Each row was made from one small tree. Brackets hold a mark, then the marks that hang from it, in alphabetical order. Every link used is in the known rows. Write each row's tree.
Known rows:
[kadan [fized [vobe biper]]]: [1 7 10 2 -15 -46 -5 9 -2 13 26 15 -8 -13 19 2 4 28 6 10]
[kado [melite [malo [talez kadan]]]]: [-16 -19 25 11 -22 -13 12 8 -18 23 2 9 -1 -53 -3 -16 17 -14 28 -4]
[fized kadan]: [0 -10 16 -10 8 -20 -5 -10 -3 17 5 4 8 -2 20 -11 12 11 11 -1]
[melite kado [malo talez]]: [-5 -27 12 -1 -2 -10 2 3 -10 10 -9 17 -6 -37 0 -23 3 -15 16 -7]
[kadan fized]: [0 -13 5 4 -7 -21 -14 7 -2 15 3 7 -3 -19 12 -10 13 27 5 7]
[talez [kadan fized] [kado [melite malo]]]: [-2 -20 36 25 -47 -8 -3 23 -19 34 2 15 7 -52 -8 -12 14 -8 31 3]
[talez [kadan fized] [kado melite] malo]: [8 -14 44 16 -51 1 -19 28 -23 26 -8 13 3 -56 -14 -15 23 -13 36 8]
[biper vobe]: [-6 -4 -4 -2 1 -31 -5 -7 0 8 20 7 10 -15 22 -5 14 8 7 -5]
[malo [talez kadan lefa]]: [-8 0 34 5 -11 -13 -2 12 -11 32 -8 26 -5 -57 11 -27 22 1 26 -5]
[malo [talez kadan kado lefa]]: [-2 -2 46 13 -21 -4 -8 16 -17 36 -17 31 -3 -64 7 -26 24 -10 34 -10]
[melite kado [malo [talez kadan]]]: [-6 -20 25 2 -16 -9 6 7 -11 20 -1 21 -1 -50 -3 -26 7 -18 23 -6]
[fized kadan [vobe biper]]: [1 13 22 -13 -1 -48 6 -7 -3 15 30 13 2 4 28 2 2 13 11 3]
[lefa fized [talez kadan [kado melite] malo]]: [25 -13 43 14 -51 1 -15 9 -29 34 -13 -5 2 -62 -9 -38 16 -38 35 -6]
[kado [melite [malo [talez [lefa fized]]]]]: [-7 -17 16 13 -18 -18 8 5 -20 21 -16 10 -11 -54 2 -24 10 -18 25 -7]
[talez kadan kado [lefa fized] malo]: [23 10 49 12 -47 4 -13 18 -13 35 -25 18 4 -66 4 -31 19 -27 34 -6]
[kado [melite [malo [talez lefa]]]]: [-14 -22 18 11 -11 -11 9 13 -18 20 -15 17 -6 -48 0 -20 10 -14 24 -4]
[kadan [fized vobe]]: [-2 3 10 5 -14 -35 -8 9 -2 15 15 17 -1 -16 20 -2 8 24 5 8]
[malo [talez kadan kado]]: [-3 -6 39 9 -19 -8 -8 4 -16 28 -4 17 -3 -57 6 -18 28 -6 30 -11]
[lefa [talez [kadan [fized vobe]] kado malo]]: [25 -4 48 12 -45 -8 -20 24 -15 42 -6 22 9 -45 2 -27 12 -12 27 5]
[melite kado]: [-4 -17 7 -5 -2 -9 -7 2 -8 -3 6 6 -1 -21 3 -19 0 -3 8 -2]
[melite kado [malo [talez [kadan [fized vobe]]]]]: [-6 -10 28 7 -26 -26 3 14 -13 25 8 35 -2 -47 1 -18 4 -8 23 1]
[fized vobe]: [-6 10 13 -1 -7 -28 5 1 0 8 18 10 5 -17 25 -3 6 7 6 -2]
[lefa [fized vobe] talez]: [15 5 14 3 -17 -32 -3 -8 -10 23 10 -1 -1 -26 23 -25 1 -7 8 -7]
[lefa [fized kadan vobe] [talez malo]]: [29 3 29 -9 -17 -28 -10 -10 -13 30 -4 5 6 -16 21 -29 4 -17 17 -1]
[malo [talez [kadan fized] [kado melite] lefa]]: [-8 -13 46 23 -35 -11 -15 26 -30 37 -15 33 -10 -70 -7 -24 25 -5 40 -1]

Write each row's tree:
[-9 -17 32 14 -13 -5 -9 15 -28 20 -23 23 -11 -56 -2 -22 19 -15 31 -9] => [malo [talez [kado melite] lefa]]
[6 -8 34 11 -23 -14 -10 3 -27 25 -17 11 -1 -37 6 -23 10 -19 31 -8] => [talez [kado melite] [lefa [fized kadan]]]
[23 -14 21 10 -20 -11 -16 -6 -16 27 -11 -6 -2 -36 11 -33 8 -14 16 -13] => [lefa fized [talez kado]]
[14 2 50 17 -55 4 -10 23 -26 30 -22 13 1 -73 -8 -30 19 -37 41 -4] => [talez kadan [kado melite] [lefa fized] malo]
[24 1 34 3 -19 -31 -11 -13 -20 35 1 8 7 -18 23 -25 3 -16 20 -10] => [lefa [fized kadan vobe] [talez kado]]
[15 26 40 4 -42 -18 0 16 -6 30 -4 21 5 -55 16 -25 13 -19 26 0] => [talez kadan [lefa [fized vobe]] malo]
[-4 -23 22 15 -23 -2 3 10 -16 15 -7 3 6 -36 -1 -10 8 -18 22 -6] => [talez [kado [melite malo]]]
[-5 -13 30 16 -21 1 -7 20 -22 16 -16 16 0 -43 0 -19 9 -15 26 -5] => [talez [kado melite] lefa]
[-4 -23 18 2 -4 -6 2 13 -12 17 -20 30 -6 -44 0 -30 -1 -18 19 -6] => [melite kado [malo [talez lefa]]]
[4 17 48 16 -34 -24 -4 8 -20 37 -9 31 -6 -69 15 -24 21 -17 35 -14] => [malo [talez kadan kado [lefa [fized vobe]]]]
[26 -20 28 10 -35 0 -19 5 -28 22 -22 -9 -3 -48 -6 -35 11 -34 27 -7] => [lefa fized [talez [kado melite] malo]]
[-5 -15 38 20 -40 -1 7 16 -17 28 3 8 11 -52 -4 -13 13 -22 31 -5] => [talez kadan [kado [melite malo]]]
[-14 -25 12 8 -10 -14 9 4 -17 14 -5 5 -5 -42 0 -14 13 -11 21 -4] => [kado [melite [malo talez]]]
[8 -13 37 11 -30 12 -14 28 -22 16 -30 17 2 -49 -7 -23 12 -28 30 0] => [talez [kado melite] lefa malo]
[7 -25 40 19 -37 2 1 16 -22 39 -2 6 12 -50 -5 -30 6 -28 29 -6] => [lefa [talez kadan [kado [melite malo]]]]
[16 -20 47 11 -41 10 -13 20 -26 32 -11 4 9 -53 -11 -33 14 -32 33 -1] => [lefa [talez kadan [kado melite] malo]]
[25 1 32 8 -30 3 -17 13 -12 22 -35 12 -2 -50 8 -27 14 -23 25 -7] => [talez kado [lefa fized] malo]
[-6 -4 33 10 -18 -19 -11 18 -12 37 -9 33 -9 -56 8 -26 23 14 26 2] => [malo [talez [kadan fized] lefa]]
[-15 -10 27 16 -32 -30 9 15 -19 28 11 22 -2 -51 1 -9 14 -4 27 3] => [kado [melite [malo [talez [kadan [fized vobe]]]]]]
[12 -13 39 11 -26 0 -10 10 -14 37 0 7 10 -42 6 -31 12 -12 22 -7] => [lefa [talez kadan kado]]
[9 -15 26 8 -23 -15 -13 12 -9 38 7 8 4 -34 7 -30 11 12 15 5] => [lefa [talez [kadan fized]]]
[11 9 42 17 -38 -8 -7 11 -13 35 -10 16 2 -60 11 -27 15 -15 29 -11] => [talez kadan kado [lefa fized]]
[-1 1 30 12 -26 -15 -9 24 -4 35 0 26 2 -44 10 -22 13 17 19 7] => [talez [kadan fized] lefa]
[14 -1 44 6 -36 8 -12 16 -8 25 -10 10 11 -50 1 -18 23 -17 29 -2] => [talez kadan kado malo]
[-3 2 33 17 -26 -24 -5 7 -31 21 -15 23 -14 -61 7 -20 16 -22 33 -12] => [malo [talez [kado melite] [lefa [fized vobe]]]]
[18 -8 41 6 -32 -2 -17 10 -27 25 -32 13 1 -43 -1 -27 14 -32 36 -4] => [talez [kado melite] [lefa [fized kadan]] malo]
[18 -24 45 16 -47 4 -23 27 -27 38 -12 11 5 -53 -14 -32 15 -18 33 7] => [lefa [talez [kadan fized] [kado melite] malo]]
[20 10 41 14 -42 -24 -5 0 -18 38 10 8 6 -48 16 -28 8 -21 24 -11] => [lefa [fized vobe] [talez kadan kado]]
[27 5 34 0 -20 -42 -8 -12 -20 33 12 7 -1 -15 22 -21 -1 -12 20 -8] => [lefa [fized kadan [vobe biper]] [talez kado]]
[18 12 47 9 -50 -22 -14 25 -10 29 10 25 2 -44 4 -6 16 -1 28 9] => [talez [kadan [fized [vobe biper]]] kado malo]
[17 -5 35 6 -21 12 -16 23 -9 21 -34 21 4 -42 5 -24 13 -18 23 -2] => [talez kado lefa malo]
